Known rows, with every step that occurs
U -> V -> E: [-12.4  18.8   6.1   4.3  -3.3  -7.5 -34.5  35.6  26.8  33.5  -1.4  -1.2
  16.7 -23.6  -0.7  44.0 -10.4  58.0 -22.0 -12.6 -23.2 -40.0 -15.2]
F -> A -> U -> V -> E: [-12.6   9.9   6.0   3.4  -6.2 -13.2  -6.0  33.8  11.0  29.7  10.2 -11.8
  14.7  14.2  -3.0  40.7   9.1  53.4 -26.2  -7.0 -24.1 -39.8 -13.6]
T -> E -> J -> C -> Y -> A: [-15.4  -5.4  -5.2 -17.9 -24.4  -2.4 -15.7  -1.1  28.5  31.8  15.1 -27.5
   9.9   8.1  -6.2  48.7  11.6   6.3 -27.7 -19.1 -26.0 -22.6   0.7]
Y -> J -> C: [-23.3 -37.6 -24.5 -15.6 -22.1  17.7  -6.9 -11.5  30.2  33.3  24.7  -8.5
  10.1  -7.2   1.6  31.2   6.1  10.0 -20.1   3.7 -31.2 -38.9  -7.3]
U -> V -> E -> T -> A: [ -5.1   5.2  17.3 -22.8 -16.8 -24.2 -25.1 -10.3  28.8  35.4   6.8 -33.6
  19.0  21.9 -11.9  32.9 -12.3  20.3 -19.3  -5.5 -21.8 -37.4 -21.6]
T -> A -> U -> E -> J: [-22.5  14.1  16.8   1.2 -19.4  -5.5 -15.1  30.6  -4.8  29.5   9.3 -15.1
   4.2  10.8  -2.1  24.8  29.6 -14.4 -13.2 -12.6 -23.4 -15.6   8.8]
J -> C -> Y -> V -> E -> T -> A -> U: [-13.4 -25.9  30.3 -31.9 -10.2 -13.7 -12.4  -9.9  35.2  24.5  25.8 -40.1
  11.1  60.3  -3.3  30.7   4.5  21.9 -21.8   5.5 -20.7 -38.3 -16.5]
J -> C -> Y -> V -> E: [-19.0  18.3  12.4 -17.1   2.2  -0.6 -38.2  17.6  55.1  27.6  -3.2  -8.4
  14.0 -20.3   3.9  46.0 -14.5  57.2 -26.0 -16.1 -19.8 -38.0 -16.2]
U -> V -> E -> J -> C -> Y -> A: [-11.0  -4.7  -4.8  -7.1 -21.7   3.9 -21.7  17.8  41.2  27.6  10.6 -23.7
  11.7   2.2  -9.1  44.5   5.6  28.4 -29.7 -37.9 -24.3 -23.5   1.3]
T -> A -> F: [-14.8  -4.7  -9.4  -5.5 -26.6 -33.2 -34.6 -42.5  -6.0  34.8   3.8 -13.5
  13.2   6.8  -3.7  44.3  19.2   4.8 -39.1  -1.1 -30.4 -31.1  -8.5]
U -> V -> E -> J: [-26.7  31.2   0.5   6.8 -17.8   2.1 -27.7  49.3  29.4  31.5   5.2  -6.4
  13.9 -18.1  -2.8  37.1  -3.3  18.1 -12.3 -19.4 -22.2 -21.7  -1.0]
E -> T -> A -> U: [-11.8 -21.7  20.9 -21.1 -14.9 -22.6  -7.2 -22.4  -2.1  29.3  34.3 -33.2
  12.4  67.9  -7.1  23.2  11.1 -15.9 -20.9  23.2 -25.7 -35.3 -15.1]
V -> E -> T: [-12.5  33.7  12.2 -24.6   0.0 -17.6 -57.5  14.0  29.4  29.7   4.1 -14.6
  25.4  11.0  -7.7  15.4 -20.1  17.6 -15.5   7.3 -22.2 -43.7 -21.7]
Y -> U -> V -> E -> J: [-29.0  36.4  14.0   6.7 -22.8  -0.3 -23.8  57.6  35.3  32.0  18.2  -6.1
  15.4 -13.5  -3.3  41.9  -1.2  13.9 -15.9  -5.8 -21.8 -21.3  -4.9]
J -> C -> Y -> V: [-26.1 -30.0   7.9 -21.6   2.6  26.1 -23.7 -18.7  43.5  27.9  -0.1  -6.8
   8.7   7.7   3.3  43.7 -11.4  29.0 -28.5 -13.5 -23.2 -32.5 -13.3]
T -> A: [ -8.1  -3.9   0.7 -11.4 -16.1 -26.8  -4.1 -36.3   0.9  38.2  17.9 -21.3
  10.5  18.8  -6.7  42.7   4.9 -11.8 -27.9   6.4 -27.2 -29.1 -12.9]
Y -> C: [-29.5 -38.2   3.5  -0.5 -15.7  -0.8 -11.6 -17.8  27.3  34.5  21.7  -4.5
  14.7  -7.8   1.7  25.7  -8.1  21.0 -22.9  -8.1 -28.0 -38.0  -2.0]
T -> E -> J -> C -> Y -> U -> V: [-29.1 -33.1  24.7  -8.6 -13.7  21.1 -18.7  26.7  36.7  34.3  15.8  -7.1
  10.2  17.8   1.3  57.3  -1.7  34.0 -23.4   2.7 -22.9 -24.8 -12.9]
C -> Y -> U: [-18.8  19.4  31.1 -11.7  -4.6 -10.3 -39.9   1.9  22.8  32.3  22.8   0.9
  15.3  30.4  -2.1  46.4  -1.9 -13.7 -36.3  34.5 -23.6 -26.9 -22.9]
T -> E -> J -> C: [-32.8 -33.9 -12.6 -14.6 -11.7   8.3  -4.9  10.1  20.6  33.5  23.2 -12.9
   7.1   1.8   4.9  40.0   6.1  23.0  -8.5  -6.1 -27.1 -25.5   2.1]
F -> A -> U -> V: [-19.0 -41.5   0.8   3.6  -8.6   8.9  16.1   0.8 -10.8  31.0  16.6 -11.3
   9.4  47.4  -5.0  37.9  16.9  25.1 -29.8  -3.1 -28.8 -34.2  -9.7]
A -> U: [-19.5 -15.7   9.5  -0.4  -3.1  -9.4  -9.4   1.0 -11.8  27.8  32.2  -6.8
   9.5  39.2   1.6  29.0  15.7  -4.1 -23.6  22.9 -28.3 -35.3  -9.3]
Y -> V -> E -> T -> A -> U: [-14.5  -4.6  30.8 -23.8 -18.7 -19.8  -4.9  -4.9  21.3  28.2  29.2 -37.1
  13.9  45.2  -5.0  30.1   5.3   9.7 -20.5  12.2 -22.7 -40.3 -18.4]
T -> E -> J -> C -> Y: [-25.6 -18.1   0.3 -23.1   2.0   6.3 -36.5   2.6  29.3  29.8   2.3 -13.1
   8.4  22.0   3.2  39.2   0.3   9.8 -18.6  -4.2 -22.0 -22.7  -3.3]

Rows
[-30.3 -22.6  12.6 -19.2  -4.7  27.8  -2.4   4.1  31.0  23.6  -3.9 -16.0
   4.3  25.4   1.0  35.8  15.2  22.8 -26.9 -28.5 -21.3 -23.9  -2.1] : F -> A -> U -> E -> J -> C -> Y -> V
[-14.3  -2.7  28.4 -19.2   3.2  -0.6 -48.6  16.5  -1.5  26.0  -0.8 -11.0
  16.4  28.6  -5.2   3.7   5.3   9.6 -14.6   2.8 -23.5 -39.9 -10.7] : A -> U -> E -> T
[-21.5 -52.9  10.7  -3.8 -23.1  20.9   1.1  24.6  19.8  29.7  21.1 -25.5
   5.5  29.1  -1.5  49.8  17.2  36.7 -22.0 -18.5 -25.9 -27.8   1.1] : T -> E -> J -> C -> Y -> A -> U -> V
[-15.5 -30.7  -3.0 -19.8  14.2   3.3 -41.2 -18.8  21.8  27.7   3.5  -3.8
  10.1  30.2   1.2  33.9  -4.9  15.9 -28.2  -1.9 -24.3 -29.4  -9.8] : J -> C -> Y
[-10.8 -31.8   6.3  -8.8 -13.4  -6.4  -5.7  -4.0   7.0  24.0  35.5 -24.0
   7.5  49.4  -3.9  35.6  23.1   5.8 -33.0   1.0 -28.3 -31.0  -2.3] : J -> C -> Y -> A -> U
[-21.4 -15.4   1.6 -12.1   4.1  10.8 -42.6  22.4  41.9  26.6  -2.7  -8.9
  10.4  16.7   0.1  36.2  -5.9  31.3 -19.9 -23.4 -20.2 -22.6  -2.8] : U -> V -> E -> J -> C -> Y
[ -9.9   5.7  20.0 -16.8 -15.6  -7.2 -34.9  28.6  30.5  27.0  13.6 -26.4
  22.4  21.4 -11.3  22.3  -8.1  35.3 -19.1  -7.7 -23.6 -44.4 -16.3] : Y -> A -> U -> V -> E -> T
[-26.6 -28.6  24.8 -19.7 -10.0  20.6 -10.5  -0.3  39.1  25.2   1.3 -21.1
   1.8  17.1   2.7  40.5  11.1  22.1 -23.2 -27.8 -20.0 -22.7  -1.2] : T -> A -> U -> E -> J -> C -> Y -> V
[-20.9 -14.6  23.5 -14.9  -0.6  -3.6 -29.3  -1.7  29.2  29.9  31.4  -1.0
  12.6  37.0   0.0  45.7   0.0   5.6 -34.2  27.1 -24.9 -28.4 -18.9] : J -> C -> Y -> U
[-28.9  -3.9  26.2 -19.6  -9.9  -1.4 -26.3  15.7  35.5  32.3  28.7  -9.3
  11.4  27.6   2.4  52.0   3.6   3.5 -25.6  26.9 -22.7 -22.8 -14.8] : T -> E -> J -> C -> Y -> U
[-29.5 -26.0   4.5  -3.5  -8.8  12.7 -11.6  29.8  20.1  28.7  22.9  -1.4
   6.1  -0.8   1.8  30.0  16.3  20.9 -14.4 -15.5 -26.0 -21.2   5.1] : Y -> U -> E -> J -> C
[ -9.6   2.7  26.2 -18.7  -9.6  -2.3 -40.5  17.2   0.2  25.8   5.8 -19.1
  16.4  24.9  -9.5   8.1  11.0   8.0 -19.2  -7.2 -25.1 -38.4  -7.7] : Y -> A -> U -> E -> T
[-13.0   1.1  19.9 -22.0   2.0  -5.7 -31.2   7.7  -8.6  26.1  -2.5 -17.1
  16.7  44.7  -9.2   4.0  14.1   7.1 -19.9  -1.4 -24.0 -38.4 -11.7] : F -> A -> U -> E -> T
[-27.7 -29.5  -9.7  -3.1  -2.6  16.4 -17.0  21.4  13.3  27.8  10.1  -2.5
   5.4  -6.5   2.0  24.0  13.7  23.2 -11.7 -29.1 -26.3 -21.9   9.8] : U -> E -> J -> C
[ -7.3  11.7  25.4 -22.2 -10.2  -6.3 -51.1  24.5  37.4  25.6   3.9 -27.9
  22.0  32.0 -11.6  23.0 -10.8  31.1 -22.0  -9.9 -20.6 -42.0 -18.2] : C -> Y -> A -> U -> V -> E -> T
[ -8.6 -16.6  19.7 -25.8  -7.6  -0.1 -43.3  22.6  44.1  23.5  11.6 -29.5
  20.4  36.4  -9.7  22.3  -9.7  46.9 -20.1 -14.9 -21.4 -42.8 -15.5] : J -> C -> Y -> A -> U -> V -> E -> T
[-34.7 -19.1  11.0 -26.0  -8.1  27.4 -19.3  -1.8  49.7  30.7  -2.0 -14.6
   7.4  -0.6   5.9  50.3  -7.8  27.0 -20.4 -15.8 -21.3 -26.3  -8.9] : T -> E -> J -> C -> Y -> V
[-20.8   0.4  -0.9 -17.1   5.1  -0.7 -45.7  13.5  37.5  25.3   2.2  -9.6
  10.8  17.6   0.5  32.0  -3.6  16.3 -20.1 -12.5 -20.7 -21.9  -3.0] : V -> E -> J -> C -> Y
[-20.8 -20.1   2.1 -16.6   5.7   6.2 -21.1   7.0  10.2  22.9  -0.2 -14.2
   5.1  49.5  -1.5  23.8  23.6   6.8 -25.3 -17.2 -22.0 -19.0   3.0] : F -> A -> U -> E -> J -> C -> Y
[-13.7   5.6  15.1   5.8  -5.1  -8.1 -25.6  42.8  19.0  29.4  12.6  -6.4
  14.1  -1.3   1.3  41.5   0.1  55.4 -20.9  -2.2 -23.4 -41.8 -12.9] : A -> U -> V -> E
[ -7.4 -19.3  18.7  -3.4  -3.3  -1.5 -24.8  22.9  -2.6  23.7   4.2 -11.0
   4.8  12.6  -0.9  28.7  31.3  31.0 -28.5 -22.2 -25.5 -32.0   3.6] : J -> C -> Y -> A -> U -> E
[-14.8  -4.3  29.1 -27.2   0.3   1.0 -54.5  25.1  52.5  27.1   8.0 -16.0
  22.7  27.8  -6.7  26.1 -21.1  45.9 -19.1   0.7 -19.8 -41.1 -24.4] : J -> C -> Y -> U -> V -> E -> T
[-30.4 -17.1  14.4 -18.0  -1.4  32.8 -28.5   7.9  43.4  26.1 -12.1  -5.6
   5.7  -8.6   3.5  38.1  -2.0  27.4 -22.5 -32.2 -20.7 -24.4  -2.1] : U -> E -> J -> C -> Y -> V
